Each row was made from one small tree. The marks that hang from a mark follow it in brackets, in alphabetical order. Every link used is in the known rows. Write each row's tree.
Known rows:
tomi(zeni): [ 14.8  -0.9   0.4   2.4   7.3   0.1  -1.0  -5.5   0.8  17.5  -0.1   9.0
 -25.4  -4.6  -3.1  -8.1   2.6 -23.5 -26.2]
tibal(foro(gari paru(disit(tomi)))): [-48.3 -10.1  -9.0  -1.5 -35.1   7.5  34.9  20.1  -4.4  24.3  -8.1 -18.3
  17.4  26.5   5.4  13.6  11.0  15.6  37.6]
tibal(foro(gari paru(disit))): [-50.3   5.4  -4.0 -14.2 -34.1   5.4  27.1  18.1  -5.2   8.2 -12.3   0.7
  24.3   8.6  -1.3  28.5  -3.7   5.7  20.5]
paru(foro): [ 17.8  13.1  -2.0 -11.5  14.9  -5.3  -8.3  -3.0 -12.8  18.5  -4.3  -0.5
  13.8 -10.4   3.1  22.9  -6.6  39.7 -22.6]
tomi(disit(tibal(foro(gari)))): [-47.6  -8.5  -0.5  19.0   3.9   7.1  -3.6  -9.0  -1.8   8.6 -10.2  29.4
   4.7  19.3   5.4  39.2  16.0 -27.1  -6.2]
gari(foro(paru)): [ -4.0   5.7  -5.6   4.2  -7.9  -0.6   9.0  41.6  -3.4  19.3  -6.1   6.4
   1.2 -15.2  -2.4  18.5  -9.4  -5.8 -29.3]
tibal(foro(gari paru)): [-51.0  -4.9 -18.6 -25.2 -16.1   7.7  11.0  13.9  -1.3  24.2 -11.4  10.5
  16.5   3.4   3.6  39.5   4.4  -5.1  -0.2]
gari(foro(paru(disit))): [ -4.7  14.4   8.5  15.8 -24.8  -3.1  25.4  45.1  -7.1   2.4  -7.1  -2.8
  10.6  -9.2  -6.6   8.5 -18.1   4.5  -8.7]
disit(gari tibal tomi): [ 23.6 -14.9 -23.7 -15.1  17.7  -3.7 -20.2 -46.0   7.4   9.7   9.4 -15.7
 -17.0   5.5  -1.8  -2.2  14.3   4.1  -4.3]
gari(foro(paru(disit(tibal)))): [-20.5  13.6   3.7  19.8 -29.4  -7.5  13.4  25.9   0.2 -10.0  -4.5  12.5
  12.5  -7.6 -17.7  17.9 -22.5 -16.0   0.4]
tibal(foro(paru(disit(gari)))): [-28.0   9.8  -8.0 -28.8  -4.9   1.1  13.6   9.3  -3.5   2.8  -4.0   8.5
   7.9 -12.1   0.4  -3.8 -11.4  44.1  18.5]
disit(gari(foro) paru tibal): [ 27.7   9.7   0.9 -23.9  12.0  -6.0 -39.2 -15.6  14.2 -35.3   5.0  12.8
  -5.4 -14.9  -9.9 -11.5   5.9 -21.1 -16.3]
tomi(disit(paru)): [ -7.0  -6.8  14.2 -13.8  26.8  -2.2  -9.9  15.1   0.8 -11.3   3.0   8.2
  -6.8  -4.2   6.7   0.5  -6.5 -23.8 -39.6]
tomi(disit(gari paru) zeni): [ 12.9 -11.4  14.0  -1.0  28.8   9.2 -14.6   5.5  10.4 -20.2   7.7  16.7
 -27.5 -15.8  10.0 -36.1   1.6 -50.4 -16.6]
foro(gari paru(disit)): [-19.6   0.3  -8.1 -13.8 -37.5   2.7  29.7   8.7  -3.7  -0.4  -6.8 -22.5
  21.5  -0.3  -5.2  33.8 -14.0 -27.8   4.7]
gari(foro(paru(disit(tomi)))): [ -4.2  -0.4   3.9  31.7 -25.9  -1.1  32.5  48.3  -6.3  19.6  -2.7 -21.5
   3.8   9.4   0.1  -5.5  -4.1  13.6   9.5]
paru(disit(gari tibal(foro) tomi)): [ -8.7  -1.6  -6.7  -5.1   3.4  -4.5  -5.6 -33.6   1.4   2.2   2.1  -2.9
  -5.8  20.4  -2.4 -19.4  15.9  48.2  32.5]
disit(tomi): [ 18.2 -12.8 -11.3  -7.8  14.4  -4.1   2.8 -10.3  -3.9  33.0   2.7 -24.7
 -15.3  14.7   4.6   0.5  13.8  16.7 -22.8]
disit(gari): [ 37.1   1.4 -15.5 -32.6  23.2  -2.1 -15.5 -29.6  -1.0   7.0   1.9 -12.9
 -12.4 -14.3   1.8   1.5   4.9  13.8 -28.4]

Write each row's tree:
[-24.2 -13.3  16.3  13.5  15.8   1.0 -18.0   2.9  14.1 -22.9   7.1  38.8
 -21.2  -3.4  -4.8 -13.5  -8.8 -75.1 -19.0] => tomi(disit(paru tibal) zeni)
[-45.1  -5.7  -4.1  -4.9 -15.1  -1.3  29.9  29.0  -5.8  27.9  -2.6  -4.5
   5.4  16.3   2.8  -5.8  -3.8  47.4  23.7] => tibal(foro(paru(disit(tomi))))
[ -5.5  -1.1  27.2  20.1  19.4   6.4  -8.9  32.8  -1.3 -10.1   1.8  30.4
  -0.5 -11.1  11.0 -14.8  -9.9 -22.0  -9.5] => tomi(disit(paru(foro)) zeni)
[-11.0   1.4 -16.4 -23.1 -12.1  -5.8   1.5 -19.7   6.2 -18.9   4.6   0.5
   6.8 -20.3 -14.2  13.4 -29.3  -7.6   9.8] => foro(paru(disit(gari tibal)))
[-14.2 -11.1 -11.7 -42.7  22.1  -3.8 -35.1 -32.2  15.6  -9.3   9.1  10.4
  -9.6  12.0  -0.3 -25.2  19.5  20.8  16.3] => disit(gari paru tibal(foro) tomi)
[  9.5 -16.8   4.9 -10.4   6.3   0.5  -6.9   2.2  12.1   5.0   9.4  -6.1
 -27.2  11.1   1.1 -38.5  12.4 -29.9  -6.0] => disit(paru tomi(zeni))
[ 34.6  20.2   6.1  15.3  -6.5  -6.3  -8.6 -17.3   0.6 -22.6  -1.8  -1.8
  -1.3  -6.2 -11.8  -6.1   0.9   6.0   1.4] => paru(disit(gari(foro) tibal))
[  1.0  20.4   7.0   4.0  -7.0 -11.7  -4.3 -20.0  -9.2 -11.0  -2.6   5.1
  23.9  -3.7 -11.9  22.3 -20.2  30.4   6.2] => paru(disit(tibal) foro)
[ 35.8   2.9   9.0  34.2  26.6   6.7  -3.6  21.5  -7.6   4.8  -4.1   3.6
 -14.5 -10.5  14.4  -2.7  12.1  -2.4 -32.3] => tomi(disit(gari(foro)))
[ 49.7  21.9  10.6  10.2  -1.5  -2.6   4.0   1.5  -7.2 -10.0  -4.3 -17.7
  -1.8  -7.3  -1.7 -15.6   5.3  24.8  -8.5] => paru(disit(gari(foro)))
[ 38.1   7.2  -0.1   2.6   4.2  -0.8   5.9 -13.2 -12.0   8.0   2.8 -35.6
  11.4   2.9  10.0 -13.6   3.3  65.1  25.0] => paru(disit(gari tomi) foro)
[-79.9 -15.8 -11.3  13.3  -9.2  10.0   8.7  17.7   1.9  12.4  -9.7  37.5
  14.3   7.2   4.0  51.4  -2.7 -40.7   5.2] => tomi(disit(tibal(foro(gari paru))))
[ -5.5  -9.5  -8.5 -15.5  -8.8  -0.9 -20.9 -23.2   7.3 -12.4   4.0 -12.9
  26.3  17.0  -0.6  22.7  12.2 -18.6  19.7] => disit(paru(foro(gari)) tibal tomi)
[ 11.1   0.0  13.8  12.9  23.4   0.9 -30.6   6.8   9.7 -35.7   4.3  23.9
  -8.4 -12.5   1.4  -9.9   4.1 -38.1 -19.9] => tomi(disit(gari(foro) paru tibal))
[ 34.2  -7.2   2.3 -11.3  16.3   6.5 -19.8  -4.5   7.7  -4.9  10.8  -4.7
  -7.8  -5.5  10.7 -42.6  11.5   9.1  21.6] => disit(gari paru(foro) tomi(zeni))
[-35.2  -1.1 -13.5  -7.8 -41.7  -1.2  17.4 -11.1   4.0 -13.7  -4.5  -7.4
  21.9   0.7 -15.9  44.8 -18.4 -46.9  12.8] => foro(gari paru(disit(tibal)))
[ 39.6  21.2   3.2 -13.1   6.1  -2.9  -1.5 -16.7 -13.3  -8.7  -1.8 -17.4
  18.9 -14.1   3.2  -0.6  -9.9  58.4   8.6] => paru(disit(gari) foro)
[ 20.9 -10.2  -2.0  20.7  -6.1   0.5   1.4 -35.9   9.5  -5.5   9.6 -11.2
 -25.5  11.5  -7.4 -36.2   8.0 -17.6  28.8] => paru(disit(gari tibal tomi(zeni)))
[ 17.2   3.5  15.6  37.4 -11.0   1.6  21.9  10.1  -9.7  18.7   0.2 -13.5
  -0.5  13.9   4.7 -24.2   2.4  29.4  27.3] => paru(disit(tomi(zeni)) foro)
[ 24.7   4.5  -5.7   7.7   0.7  -5.0  -5.1 -31.8  -4.4  -5.1   5.3 -19.6
  13.9   5.4  -0.4  -3.8  -1.0  46.7  32.0] => paru(disit(gari tibal tomi) foro)
[ 31.2  -0.7  18.4  55.7  18.9  14.2   0.6  28.8  -1.6   6.9  -2.9  19.1
 -31.2 -11.3  13.9 -25.4  14.7 -33.5 -19.1] => tomi(disit(gari(foro)) zeni)
[  2.4  -5.2  -2.9   7.5  -7.3 -11.3   6.1 -25.1   0.0   4.0   4.4 -19.6
  -4.7  21.6 -11.2   0.9  -0.5   8.3   6.7] => paru(disit(tibal tomi))
[ 17.2  -6.9   5.6 -26.0  35.4   2.4 -18.8  -0.9   4.1 -21.4   6.2   2.7
 -10.4 -14.3  11.3 -12.9  -1.7 -18.9 -29.2] => tomi(disit(gari paru))
